Each row comes from the steps of one walk. Every step used is in the known rows, and no mark comes twice. Write the walk behind each row, first mark first.
Known rows
S, T, C: [-1.851,2.517,1.240,0.684,0.735,1.395,1.453,0.180,0.331,1.425,0.190,1.998,2.584,0.202,1.393,0.352,-0.376,2.359,1.912,0.827,0.975,1.586,0.799,-0.032]
S, T: [-1.016,1.184,0.551,0.431,1.092,0.262,-0.022,-0.458,0.600,0.285,-0.064,1.849,1.933,-0.403,0.743,-0.209,-1.353,0.934,1.682,0.075,-0.316,0.668,-0.572,-0.448]
G, T, C: [-1.528,2.454,1.102,-0.934,0.057,-0.108,0.378,1.450,0.609,-0.175,1.685,2.195,0.571,0.392,0.453,-0.403,0.216,2.388,0.073,0.259,0.753,0.703,0.174,-0.857]
R, H, C, X, G: [-1.563,-0.164,0.669,0.204,2.073,2.061,1.604,-2.294,0.880,1.550,-0.964,1.901,2.455,0.870,-2.081,1.012,0.541,-0.024,-0.189,0.517,1.671,-0.807,3.509,3.217]
R, H, X, C: [-0.880,0.979,-3.867,-1.961,2.474,0.385,-1.165,0.016,-1.884,-1.107,-0.037,2.690,0.033,-4.232,0.928,3.371,-2.865,-0.367,0.591,0.781,2.644,-0.741,1.331,-0.381]
X, G, T, C, H, R: [-3.230,2.783,-0.249,-1.360,2.744,-0.581,-0.132,-0.028,1.248,0.435,-0.679,3.939,2.829,1.584,-1.318,2.607,-0.725,0.195,-0.506,2.114,0.245,-1.327,2.247,2.515]
X, R, H, C, T, G: [-4.376,2.237,-1.579,-0.153,2.026,0.467,2.739,2.217,-3.268,-2.573,0.149,3.250,2.776,-0.993,-1.074,2.390,-0.467,-1.496,-3.329,2.787,4.316,-1.581,2.266,0.627]
R, H, C, X: [-1.540,0.373,-0.144,0.580,1.786,1.718,1.398,-0.468,-0.347,1.270,-0.207,0.559,1.342,-0.831,-1.075,0.420,-0.061,0.517,-1.081,1.040,2.259,-0.036,2.856,1.558]
T, C, H: [-1.458,1.842,-0.742,-0.454,0.672,0.721,0.862,1.171,-0.635,0.793,0.532,1.489,1.071,0.372,-0.330,3.736,1.112,0.088,-0.978,1.422,2.101,0.412,1.813,1.000]
X, G: [0.005,-0.768,0.635,-0.300,0.255,0.134,0.231,-1.891,1.059,0.159,-0.838,1.215,1.075,1.790,-1.049,0.631,0.375,-0.484,0.701,-0.456,-0.455,-0.854,0.772,1.979]
R, H, X, G, T, S: [-1.424,0.951,-2.365,-0.572,2.074,-1.461,-1.326,-2.281,-0.625,-1.762,0.573,4.339,1.648,-0.921,-0.431,1.018,-4.143,-0.278,-1.044,-0.725,1.694,-2.961,0.963,-0.081]
S, T, C, R: [-2.492,3.047,-0.191,0.575,2.025,1.913,2.134,-0.057,1.051,1.307,0.448,3.541,3.278,-0.680,-0.011,2.193,-0.163,1.358,1.118,0.028,1.475,0.416,-0.728,0.250]
T, C, X, G: [-0.456,-0.404,2.304,-0.857,0.354,2.609,2.075,-2.037,1.367,2.025,-0.497,1.460,2.060,2.223,-0.740,0.265,1.715,1.870,0.692,-1.475,0.881,1.176,1.746,2.688]
X, C, H: [-1.386,0.742,-2.597,-2.439,1.301,-0.351,-0.972,0.777,-0.410,-1.309,-0.073,1.812,0.090,-2.354,-0.987,4.778,-0.193,-2.222,0.065,0.309,1.181,-0.689,0.174,0.378]
G, T: [-0.748,1.471,0.667,-1.040,0.467,-1.334,-1.093,0.918,0.950,-1.229,0.990,2.075,0.203,-0.074,-0.129,-0.823,-0.689,0.909,-0.281,-0.474,-0.504,-0.233,-1.240,-1.148]
R, H, X, G: [-0.052,0.259,-1.817,-0.438,2.495,0.498,-0.558,-2.319,-0.614,0.309,-0.428,3.080,1.620,-0.239,0.074,2.114,-1.621,-0.118,0.021,0.668,1.837,-1.654,2.601,1.551]
H, C, T, S: [-2.857,0.791,-1.417,1.508,0.490,1.371,2.395,1.177,-0.725,-1.729,1.148,-0.550,2.330,-0.623,-0.403,0.837,-0.924,-1.990,-2.514,-0.292,2.115,-1.298,1.572,-0.038]
C, R, H, X: [-0.330,1.584,-3.854,0.066,3.209,0.820,0.004,-0.368,-1.206,-0.080,0.344,3.594,1.276,-2.963,-0.382,3.479,-1.902,-0.519,-1.651,0.462,2.547,-2.157,0.747,-0.135]
R, H, C, T, S: [-4.048,1.950,-2.624,1.990,2.242,1.247,1.814,0.908,-1.099,-1.235,1.016,0.618,2.541,-1.189,-0.167,1.291,-2.387,-2.831,-3.291,1.635,2.844,-2.745,3.373,0.486]
R, H, X, C, T, G: [-2.358,0.597,-3.901,-2.811,4.160,0.428,0.213,1.184,-3.048,-2.254,0.507,3.504,1.145,-3.139,1.946,2.591,-2.628,-2.474,-2.294,0.519,3.618,-2.004,0.441,-0.829]
S, T, C, R, H, X: [-2.332,4.120,-2.625,0.563,4.104,2.267,1.387,-0.261,-0.762,1.293,0.703,5.435,3.775,-2.775,0.864,3.799,-2.232,1.781,0.314,1.374,3.623,-0.489,1.380,-0.156]
X, C, T: [-2.101,1.372,-1.588,-1.939,2.286,1.335,0.193,1.746,0.502,-2.517,0.721,1.438,1.074,-1.965,0.531,1.895,-0.649,-2.217,-0.521,-0.691,0.734,-0.477,0.523,-0.271]
X, R, H: [-1.694,2.803,-1.806,-0.253,0.861,-0.213,-0.196,0.383,-1.928,-1.525,-0.263,2.745,0.940,-1.599,-1.352,2.218,-1.491,-0.055,-0.471,1.999,2.215,-0.805,1.905,0.314]
C, T: [-1.418,1.426,-0.304,-0.081,1.888,1.375,0.457,1.173,0.508,-1.354,1.054,0.726,1.618,-0.003,0.375,0.278,-0.167,-1.614,-1.936,-0.193,0.255,-0.792,0.999,0.005]
G, T, C, H, X: [-1.041,3.076,-1.209,-1.881,1.367,0.144,-0.376,1.821,-1.231,-1.060,2.073,4.163,1.856,-1.383,0.430,3.790,-0.342,2.280,-1.421,0.414,2.952,0.542,0.601,-1.027]
G, T, C, X, R: [-1.428,3.201,2.080,-2.316,-0.106,1.230,1.410,1.335,-0.586,-1.628,0.982,3.882,1.865,-0.384,-1.355,0.685,0.132,4.003,-0.203,-1.320,2.139,2.536,-0.285,-0.519]

Which walk is each row?
[-1.243,2.299,-2.475,-1.339,4.059,-0.202,-0.928,-1.761,0.825,-1.088,0.460,6.819,2.492,-1.329,-1.606,3.384,-1.919,-0.176,-1.300,-0.511,1.675,-3.378,0.371,0.534] -> C, R, H, X, G, T
[-2.044,4.276,-2.417,-0.961,3.388,0.759,0.262,0.949,-0.728,-0.097,2.106,5.813,1.992,-2.580,0.119,3.312,-1.595,1.842,-1.644,0.511,3.364,-1.482,0.583,-0.995] -> G, T, C, R, H, X
[-1.040,3.072,-1.409,-0.397,2.297,1.677,0.705,0.694,-1.502,0.519,0.999,3.892,3.666,-1.534,1.061,4.422,-1.199,2.132,0.753,0.935,3.303,1.476,1.238,-0.076] -> S, T, C, H, X
[-1.306,1.656,2.139,-0.075,1.223,2.715,1.879,-0.465,0.758,1.898,0.079,2.047,2.970,0.200,0.814,-0.455,-0.127,3.160,1.875,-0.751,0.949,2.494,0.412,0.417] -> S, T, C, X
[-3.538,3.516,-0.954,0.459,3.109,0.963,0.689,0.870,-0.220,1.753,-1.106,2.417,3.571,-0.481,0.505,2.925,-1.828,0.687,0.820,3.160,1.034,0.406,2.127,1.450] -> S, T, C, H, R
[-2.015,3.259,-0.144,-1.448,1.004,-0.475,-0.220,1.803,0.151,-0.565,1.542,3.378,1.300,0.107,-0.509,2.790,0.505,0.971,-1.406,1.104,1.638,-0.149,0.730,-0.036] -> G, T, C, H
[-1.064,-0.422,0.976,-0.211,0.937,-1.140,0.873,-0.612,-0.819,0.165,-0.660,2.044,1.509,0.344,1.220,-1.271,-1.192,0.448,0.845,0.325,0.338,0.101,-2.534,-0.495] -> S, T, G
[-1.211,0.788,-1.159,0.984,0.651,1.157,2.277,0.463,0.269,0.214,-0.082,1.099,1.544,-1.178,-2.065,2.838,1.265,-0.492,-0.669,0.035,1.640,-0.851,0.079,0.698] -> H, C, R
[-1.321,2.713,-2.985,0.047,2.846,1.890,1.405,0.241,-1.420,1.128,0.818,3.583,1.792,-2.315,0.205,4.332,-1.067,0.829,-1.390,1.266,3.788,-1.256,1.804,0.305] -> T, C, R, H, X
[-2.166,2.546,0.640,-1.534,1.334,-0.389,0.008,-0.074,1.439,-0.186,0.861,4.643,2.383,1.899,-1.700,3.437,1.146,0.469,-0.934,0.446,1.109,-1.039,1.348,1.970] -> X, G, T, C, H
[-0.100,0.623,-3.748,-2.425,1.937,0.953,-0.050,0.137,-0.814,-1.622,-0.089,3.026,0.566,-4.379,-0.490,4.736,-1.151,-0.525,0.653,-1.869,2.203,-0.589,-1.627,-0.954] -> H, X, C, R
[-1.944,0.771,-1.726,0.856,0.957,0.593,0.690,0.759,-0.386,-2.109,0.925,-0.051,1.469,-0.217,0.246,0.080,-1.653,-2.387,-2.671,-0.988,0.570,-1.653,0.423,-0.462] -> C, T, S
[-1.487,1.945,-2.522,-0.058,3.208,2.088,1.668,-1.962,-0.247,1.379,0.040,4.837,2.827,-0.642,-0.964,4.861,-0.428,0.318,-0.923,0.582,3.377,-2.130,2.363,2.182] -> T, C, R, H, X, G
[-2.844,1.666,-5.618,-1.252,3.593,1.078,-0.466,0.768,-2.351,-3.109,1.190,2.708,1.593,-4.512,1.284,3.203,-4.477,-2.893,-2.058,-0.455,3.367,-2.359,1.687,-1.108] -> R, H, X, C, T, S
[-0.671,1.042,-3.172,-0.261,3.495,0.853,0.124,-2.548,0.199,0.064,-0.578,4.486,2.152,-1.306,-1.474,4.231,-1.400,-1.014,-1.005,0.064,2.024,-2.973,1.343,1.793] -> C, R, H, X, G
[-0.142,-0.200,2.399,-1.876,1.344,0.382,-0.421,-2.045,2.427,-0.499,-0.100,3.426,1.558,1.659,-1.654,-1.056,0.225,1.257,0.106,-2.567,-0.985,-0.357,-0.645,1.212] -> C, X, G, T
[-1.540,-0.440,-0.049,-0.696,1.633,-0.034,1.297,1.031,-1.271,-1.244,0.510,0.886,1.029,0.991,1.064,-0.607,0.052,-1.986,-2.950,-0.006,0.923,-1.323,-0.924,-0.168] -> C, T, G
[-3.384,3.518,-0.656,-0.522,3.491,0.313,0.746,-0.989,2.124,0.451,0.750,6.145,2.721,0.776,-1.887,2.629,-0.208,0.063,-1.155,0.654,1.460,-2.885,1.489,1.821] -> X, G, T, C, R, H
[-1.679,1.936,-2.631,0.442,2.944,0.233,0.236,-0.289,0.256,0.563,0.116,2.675,0.975,-1.515,-1.204,2.630,-0.866,-1.955,-1.628,1.075,1.125,-2.906,0.638,0.693] -> C, R, H
[-2.209,3.120,0.046,-0.646,1.384,0.304,1.162,1.141,1.333,-0.284,1.611,3.861,1.342,-0.296,-0.794,1.804,0.542,1.508,-1.163,-0.623,1.147,-0.790,-1.234,-0.520] -> G, T, C, R
[0.457,-0.231,-2.580,-2.433,0.816,0.545,-0.693,0.322,-1.461,-1.603,0.158,1.593,-0.110,-3.593,0.786,2.650,-1.432,0.304,1.478,-1.060,1.837,0.786,-0.361,-1.145] -> H, X, C
[-1.203,0.742,-0.718,-0.131,-0.211,-1.741,-0.673,0.240,-0.201,-1.891,1.058,1.186,0.186,-0.411,-0.212,-1.216,-2.348,-0.204,-0.985,-1.417,-0.146,-1.391,-1.628,-1.786] -> G, T, S
[-1.637,4.570,-1.673,-1.067,1.321,1.752,0.856,1.177,-2.990,-1.339,0.462,5.431,4.257,-2.570,-0.173,6.256,-1.533,3.149,0.885,1.072,4.395,2.212,1.392,-0.200] -> S, T, C, H, X, R
[1.014,-0.791,-0.509,-0.811,0.777,0.712,-0.085,-2.128,-0.225,-0.277,-0.419,1.979,1.403,0.295,-0.289,1.610,-0.590,0.721,0.638,-1.112,0.944,-0.318,0.791,1.064] -> H, X, G
[-3.585,4.199,-1.298,1.133,3.543,1.567,1.576,-0.202,0.663,1.743,0.422,4.510,3.353,-1.297,0.225,2.847,-1.289,0.457,0.256,1.802,2.247,-1.277,1.223,0.698] -> S, T, C, R, H
[-0.882,2.068,1.269,-1.215,-0.653,2.546,2.288,0.586,-1.330,-0.175,-0.070,1.951,1.835,-0.120,-1.205,1.493,0.970,3.155,0.418,-0.666,2.482,2.671,0.885,0.736] -> T, C, X, R
[-0.722,0.907,0.900,-0.463,-0.860,1.987,2.498,0.716,-1.576,-0.975,-0.747,1.256,1.891,-1.239,-2.648,1.741,1.083,2.253,0.271,-0.384,2.619,2.286,0.966,0.877] -> H, C, X, R
[-3.577,2.705,-1.346,1.209,3.009,1.752,1.459,1.567,-0.250,-0.515,1.018,1.414,2.544,-0.860,-0.332,1.612,-0.500,-1.850,-2.693,2.353,2.494,-1.787,4.081,1.018] -> R, H, C, T
[0.046,0.983,-2.478,-0.129,2.250,0.380,-0.746,-0.253,-1.840,0.099,0.308,1.981,0.656,-2.063,0.795,1.597,-2.346,0.447,-0.847,1.379,2.319,-1.101,1.923,-0.397] -> R, H, X
[-2.587,0.979,-3.422,-2.227,2.638,-0.397,-1.140,1.150,-0.583,-0.611,-1.821,1.184,0.793,-2.768,-0.887,3.872,-1.852,-2.514,0.307,1.902,0.252,-1.077,0.891,1.132] -> X, C, H, R
[-1.052,2.341,-0.647,-1.489,2.003,1.082,1.100,-0.713,1.051,-0.444,1.068,5.752,2.800,-0.050,-1.127,3.344,0.135,2.146,-0.241,-1.727,2.076,-0.873,-0.436,0.537] -> H, X, G, T, C, R
